Each row comes from the steps of one path. Every step used is in the known rows, and no mark comes twice. Write the path behind each row, first mark first.
Known rows:
h-n-g-j-u-m: 11,11,-12,-40,-12,-24,47,-13,25,23,35,-25,-11,-53,-10,4,55,-19,-11,13,-5,44,-8,16,52,21,4,10,-16,47,4
h-n-g-j-u-r: 25,34,26,-23,15,-22,26,-16,38,33,20,1,-5,-65,-26,19,61,-7,11,9,5,27,-20,45,61,11,23,18,-20,60,-1
g-j-u-m-d-n-v: 12,20,-27,-27,-17,2,73,-2,0,3,2,-30,-45,-7,-28,4,-53,21,34,-64,-23,26,11,-9,-17,1,25,23,-58,1,-65
r-u-m-h: -35,3,17,-7,-57,-24,29,0,-8,9,-21,-10,-20,21,-36,28,-14,35,-19,24,-18,-17,15,-10,-68,35,-23,-36,36,-39,-5
w-n-h-m-u-j-g: -86,-43,10,-2,17,-14,32,-33,-14,-22,44,-33,66,29,-67,8,23,29,39,-108,47,-12,10,29,-3,-1,-1,-14,-18,-64,-63
w-n: -2,1,-1,10,-7,15,7,-9,-24,25,-7,-2,4,16,9,7,14,11,-31,-11,10,-9,-23,-4,22,17,15,-6,-22,2,6
g-n: 12,-8,8,-33,-16,-6,14,1,10,-8,-14,-2,-21,-12,25,5,8,-9,-6,-8,5,-12,17,32,-18,-6,0,-17,0,2,-8
r-u-m-h-n-w: -42,35,26,-36,-63,-6,50,-11,30,-13,-15,-14,-39,-8,-11,15,-6,30,-31,33,5,3,39,26,-68,26,-16,-46,22,-13,-26
j-w-n: 2,-9,-13,6,1,3,-6,-10,-18,22,5,-18,27,21,-5,-5,29,-22,-18,8,14,-11,-24,1,41,44,19,-11,-31,-12,-12
w-n-g-j: -23,26,11,-34,-22,-3,10,2,-25,33,38,-3,-1,-37,-5,13,39,-14,-28,-22,19,39,-20,2,75,47,50,8,-32,33,12
j-g: 0,-18,-15,-8,7,22,-2,-22,12,-13,13,-12,49,6,-12,-12,5,-4,11,-21,-2,-7,-20,5,28,-7,-15,18,-25,-3,-17
g-j-u-m-d-n: 31,13,-33,-23,-11,-3,64,-3,-23,11,-10,-25,-24,5,-15,4,-50,-1,11,-57,-35,15,-16,2,-53,-13,33,19,-69,-1,-48
r-u: -22,6,3,3,-18,-11,-3,4,-6,-2,-7,14,-11,5,-5,21,-14,34,-11,14,-10,-6,22,1,24,33,-17,3,11,-27,-15
u-m-d-n-h: 10,19,23,-4,-10,-7,48,-3,-35,-27,-41,-35,-57,44,-44,-8,-60,9,41,-86,3,18,24,-18,-94,-40,-3,8,-18,-17,-12
j-w: 6,-11,-11,-2,8,-13,-14,-2,4,-4,13,-16,23,6,-14,-13,15,-33,12,19,4,-3,-2,6,20,27,3,-4,-10,-14,-18
d-n-h-m-u: -14,8,44,-17,-14,-28,30,-9,3,-49,1,-15,-14,15,-31,10,-35,25,49,-84,36,-31,53,34,-73,-39,15,-33,-18,-56,-33
r-u-j-w: -68,-28,-12,-5,14,-30,-5,-5,-10,-3,27,0,13,3,-47,6,9,7,18,10,-1,11,28,13,13,75,-12,-4,8,-46,-52
m-d-n: 34,4,10,-3,-4,-1,37,5,-26,-19,-24,1,-33,16,-1,4,-60,12,16,-55,-7,-4,12,13,-75,-26,28,0,-46,-26,-8
j-g-n: 12,-29,-7,-40,-8,16,14,-23,21,-21,-1,-15,29,-6,11,-7,12,-15,3,-26,3,-21,-3,36,15,-11,-15,1,-24,-1,-28
w-n-d: -15,1,3,-12,-19,38,12,-29,-15,40,-14,4,-19,-8,-10,16,6,16,-9,-28,27,-4,-26,-2,17,36,12,-19,-16,3,21
w-n-h-m-u: -36,-2,30,11,-17,-28,21,-3,-16,-11,10,-22,11,32,-28,20,12,28,11,-65,42,-26,24,17,-3,-9,15,-29,1,-57,-28
g-j-w-n: -14,7,-22,-22,-9,-9,-10,-11,-22,25,32,-23,38,0,-3,-8,19,-43,-17,-3,20,5,-28,10,59,65,45,8,-46,0,-32
d-n: 21,13,13,-17,-6,15,17,-15,-5,-14,-15,4,-21,-1,4,-1,-32,8,8,-28,2,-14,8,12,-47,-11,15,-9,-39,1,3
h-m-u-j-w-n: -65,-52,-1,1,15,-48,29,-14,-20,11,47,-17,43,28,-36,8,34,-1,23,-27,26,-10,7,42,-32,51,31,-43,-27,-86,-60
n-g-j-u: 4,20,-18,-31,-7,-2,11,16,12,19,46,-4,9,-70,-20,16,47,-10,-10,-15,-9,35,-12,5,94,16,33,16,-22,41,-15
m-d: 15,-8,-2,14,2,-15,21,20,-24,-4,-10,-2,-13,19,-5,6,-27,4,9,-26,-9,11,5,2,-26,-13,13,9,-8,-28,-11
r-u-m-h-n: -14,-4,27,-14,-58,-38,42,-18,12,-2,-20,-11,-23,14,-16,25,2,32,-24,44,2,-25,29,21,-73,32,-32,-41,35,-36,17
d-n-h-m-u-j: -65,-13,39,-22,12,-35,41,-16,-6,-47,23,-13,-10,7,-58,9,-28,30,69,-105,42,-11,60,42,-102,-23,14,-38,-13,-60,-49
w-n-g-j-u-m-d: 6,10,-25,-10,-19,-9,62,15,-41,55,16,-29,-16,-10,-25,20,32,0,-26,-42,-26,54,-40,-17,52,24,41,21,-44,14,-20
h-m: 2,-18,15,1,5,-10,9,-1,17,-2,23,-6,22,-14,12,-4,7,10,14,-10,18,-13,13,19,-12,-11,11,-23,17,-30,-25
r-u-j: -74,-17,-1,-3,7,-19,9,-2,-15,1,14,17,-7,-4,-33,21,-8,42,7,-8,-2,14,30,9,-8,49,-17,1,17,-34,-30
d-n-g-j: -3,38,26,-60,-21,-3,17,-3,-5,-5,32,4,-27,-53,-8,2,-9,-18,11,-42,11,33,11,18,6,18,51,6,-49,32,9
d-n-h: 3,29,29,-17,-4,15,6,-12,-5,-38,-18,-14,-27,-2,-29,-5,-31,9,26,-70,29,-11,32,2,-28,-31,4,-2,-18,14,0
m-h: -2,1,18,-9,-33,-7,12,7,6,-5,-5,-6,9,-10,-20,16,5,4,-10,0,9,-27,4,10,-55,-3,13,-40,16,-10,11
d-n-w: -7,48,12,-41,-11,47,24,-7,14,-24,-9,2,-35,-22,11,-11,-39,4,1,-38,5,12,17,16,-44,-22,31,-17,-50,24,-37

Which path is each row?
-9,20,-23,-24,-19,6,41,-4,-18,59,26,-27,-5,-29,-20,14,57,-5,-35,-16,-16,42,-45,-19,80,38,28,10,-37,44,-7 -> w-n-g-j-u-m
6,12,44,-16,0,3,14,-13,12,-40,5,-20,-5,-15,-16,-8,-25,19,39,-79,47,-24,45,21,-42,-41,16,-26,-1,-15,-24 -> d-n-h-m
-6,12,21,-4,-13,8,15,4,-22,29,12,3,-14,-16,-8,14,50,7,-29,-14,13,24,-17,-6,58,24,25,-8,-16,18,30 -> w-n-g
-1,-10,38,-32,-10,-17,13,1,25,-34,5,-28,-3,-27,5,-1,16,1,25,-58,49,-22,53,40,-10,-33,0,-33,40,-16,-37 -> g-n-h-m
16,20,35,-31,-12,7,23,-2,-4,-10,5,10,-40,-32,-12,5,1,5,9,-31,6,17,14,9,-14,-5,26,-12,-35,18,27 -> d-n-g
-32,20,62,27,6,-32,21,-18,-10,15,-17,-14,1,45,-51,28,14,33,38,-60,35,-25,0,27,-29,-13,13,-20,4,-44,-34 -> w-n-h-m-u-r
-36,23,39,-55,-73,-55,43,-5,10,5,26,-11,-32,-39,-29,30,24,7,-23,29,11,23,32,26,-21,64,4,-25,26,-5,22 -> r-u-m-h-n-g-j
-77,-45,23,-41,4,-12,20,-25,23,-46,35,-24,38,-24,-40,7,13,36,40,-86,43,-12,62,54,13,8,-32,-15,31,-51,-86 -> r-u-j-g-n-h-m
-72,-27,7,-13,7,-43,26,0,-37,17,42,-7,3,10,-63,20,60,-14,10,-20,11,32,-1,20,14,69,29,-22,-36,-38,-12 -> m-u-j-w-n-g
-71,-44,-18,-12,17,-16,25,-24,-6,-20,31,-5,45,27,-56,6,1,6,38,-46,-4,5,-4,25,-32,8,-16,8,-36,-47,-41 -> m-u-j-g
-89,-10,-11,-64,-7,29,29,-18,23,-32,20,-2,9,-29,-14,5,-3,22,5,-44,3,22,34,49,12,29,-17,-4,-21,-11,-98 -> r-u-j-g-n-w
13,30,-9,-51,-19,5,50,-10,2,21,18,-19,-28,-45,-24,5,11,-9,3,-34,-23,37,-14,-3,11,10,30,7,-56,45,-13 -> d-n-g-j-u-m
-32,27,-6,-21,-7,-6,-20,-9,-23,1,28,-42,34,0,-36,-11,19,-44,2,-45,45,8,-3,-1,79,48,35,15,-24,13,-35 -> g-j-w-n-h
39,5,7,-35,-7,-16,58,20,1,-3,44,-8,-3,-68,-8,15,-6,12,21,-79,2,19,14,37,8,-19,73,-8,-55,-14,-48 -> h-m-d-n-g-j-u
-4,9,-44,-20,-6,-3,28,-8,6,29,13,-30,10,-11,-13,0,9,-14,-6,-2,-29,19,-28,-13,23,13,4,19,-20,24,-39 -> g-j-u-m
-10,7,27,-62,-46,-55,32,-11,20,5,45,-42,3,-39,-38,-5,54,-60,2,34,24,27,10,31,-23,58,24,-34,5,11,17 -> u-m-h-n-g-j-w
-18,16,35,16,6,-36,14,-8,-3,15,-30,14,-23,44,-39,26,-7,11,36,0,-17,-7,-13,22,-60,-1,-1,2,-14,-27,-11 -> m-u-r
-12,42,-18,-59,-45,8,61,-11,47,3,18,-38,1,-50,-9,4,21,-14,-28,9,4,9,-2,32,-32,2,24,-33,-16,40,-50 -> g-j-u-m-h-n-w
-85,-37,2,-69,1,-3,55,-18,37,-40,47,-17,33,-18,-11,-2,9,4,38,-69,19,8,35,81,-57,-12,10,-37,-30,-53,-113 -> h-m-u-j-g-n-w
-14,-1,31,2,7,-10,-1,2,15,-27,20,-25,16,-15,-20,-7,8,11,31,-53,44,-8,38,9,4,-29,1,-16,38,-18,-31 -> n-h-m
-22,25,11,-42,-14,-17,1,12,-1,9,45,0,-6,-53,-12,4,22,-25,3,-14,8,49,5,6,54,30,35,15,-9,30,6 -> n-g-j
8,10,-40,-18,-1,4,7,2,11,15,26,-10,28,-39,-6,8,13,-8,-10,-13,-11,1,-18,9,60,9,23,19,-29,26,-41 -> g-j-u
-14,-1,49,18,10,-47,23,-12,14,15,-7,7,3,30,-26,22,-1,22,50,-9,0,-18,0,41,-72,-10,9,-20,2,-57,-35 -> h-m-u-r
30,16,4,27,29,11,12,-10,19,37,-27,5,5,-3,-33,20,25,19,15,3,-24,-12,-38,9,14,-18,-4,8,-11,24,-28 -> j-u-r
-24,-31,26,-39,-19,-28,25,-16,29,-55,16,-34,37,9,-23,6,10,2,44,-84,37,-35,43,58,-9,-37,-15,-22,-2,-58,-61 -> j-g-n-h-m-u
6,-12,-6,12,-5,-21,40,9,-31,11,-22,-22,-29,45,-13,-4,-29,2,14,-17,-27,27,-6,-19,-63,-7,-6,12,-1,-29,-11 -> u-m-d
-33,-4,33,2,-9,-42,12,7,6,-35,17,-20,6,15,-36,12,-3,16,42,-55,33,-17,47,23,-26,-26,1,-23,22,-58,-36 -> n-h-m-u
1,-7,29,17,9,-25,19,21,-9,-31,10,-27,3,4,-25,-1,-17,17,42,-77,34,2,41,10,-23,-42,13,-6,30,-47,-43 -> n-h-m-d
-32,17,66,18,13,-46,13,-8,12,-10,-10,-11,-5,30,-58,19,1,24,69,-50,25,-15,23,31,-53,-30,-1,-14,24,-45,-39 -> n-h-m-u-r
-13,-1,14,-11,-38,-12,33,-4,-3,10,-16,-25,-9,16,-29,6,2,1,-7,12,-9,-10,-8,-11,-91,2,-7,-38,25,-12,10 -> u-m-h
-54,-51,19,-45,23,-2,23,-28,27,-45,40,-39,52,-30,-34,-14,26,3,53,-100,53,-6,40,52,-10,-25,-16,-19,21,-23,-73 -> u-j-g-n-h-m
4,25,16,-63,-14,-14,4,-4,-2,-10,43,-11,-7,-49,-23,-11,7,-51,22,-25,16,32,11,24,28,46,56,1,-59,19,-11 -> d-n-g-j-w
-21,8,4,5,-13,21,17,-8,-1,18,5,-6,-17,4,-6,10,12,33,-7,-17,23,1,6,-13,57,29,6,-1,-10,3,-11 -> w-n-v
-72,-18,9,-9,1,-22,9,-1,-34,25,38,3,2,-15,-53,21,55,16,-9,-4,12,35,12,9,68,98,13,-11,-8,-29,-21 -> r-u-j-w-n-g
-10,31,27,-38,-39,12,34,-3,42,-27,5,-9,-9,-39,3,5,12,0,-23,11,32,-9,27,45,-55,-14,18,-53,5,16,-9 -> m-h-n-w
2,43,14,-7,10,8,21,-7,-6,70,11,1,2,-41,-34,30,63,6,-13,-22,-5,27,-57,11,90,29,47,19,-42,56,-14 -> w-n-g-j-u-r
2,4,-11,-58,-50,-1,57,-39,38,29,5,-29,-10,-53,-36,19,19,-7,1,-1,17,-13,-13,29,-45,30,3,-40,2,20,3 -> g-j-u-m-h-n-d
12,-36,22,-25,-2,-9,32,-1,14,-51,10,-42,34,-3,-13,-8,-6,1,45,-104,38,-17,37,45,-7,-54,-2,-3,8,-47,-66 -> j-g-n-h-m-d
-76,-55,4,-21,3,-26,33,-35,-11,27,39,-11,18,5,-53,15,26,4,45,-45,43,-5,4,44,-38,72,26,-55,-20,-86,-49 -> h-m-u-j-w-n-d
-69,-45,11,-4,16,-51,34,-3,0,-9,42,1,15,7,-29,13,5,20,42,-33,13,0,30,40,-75,7,11,-33,5,-74,-47 -> h-m-u-j
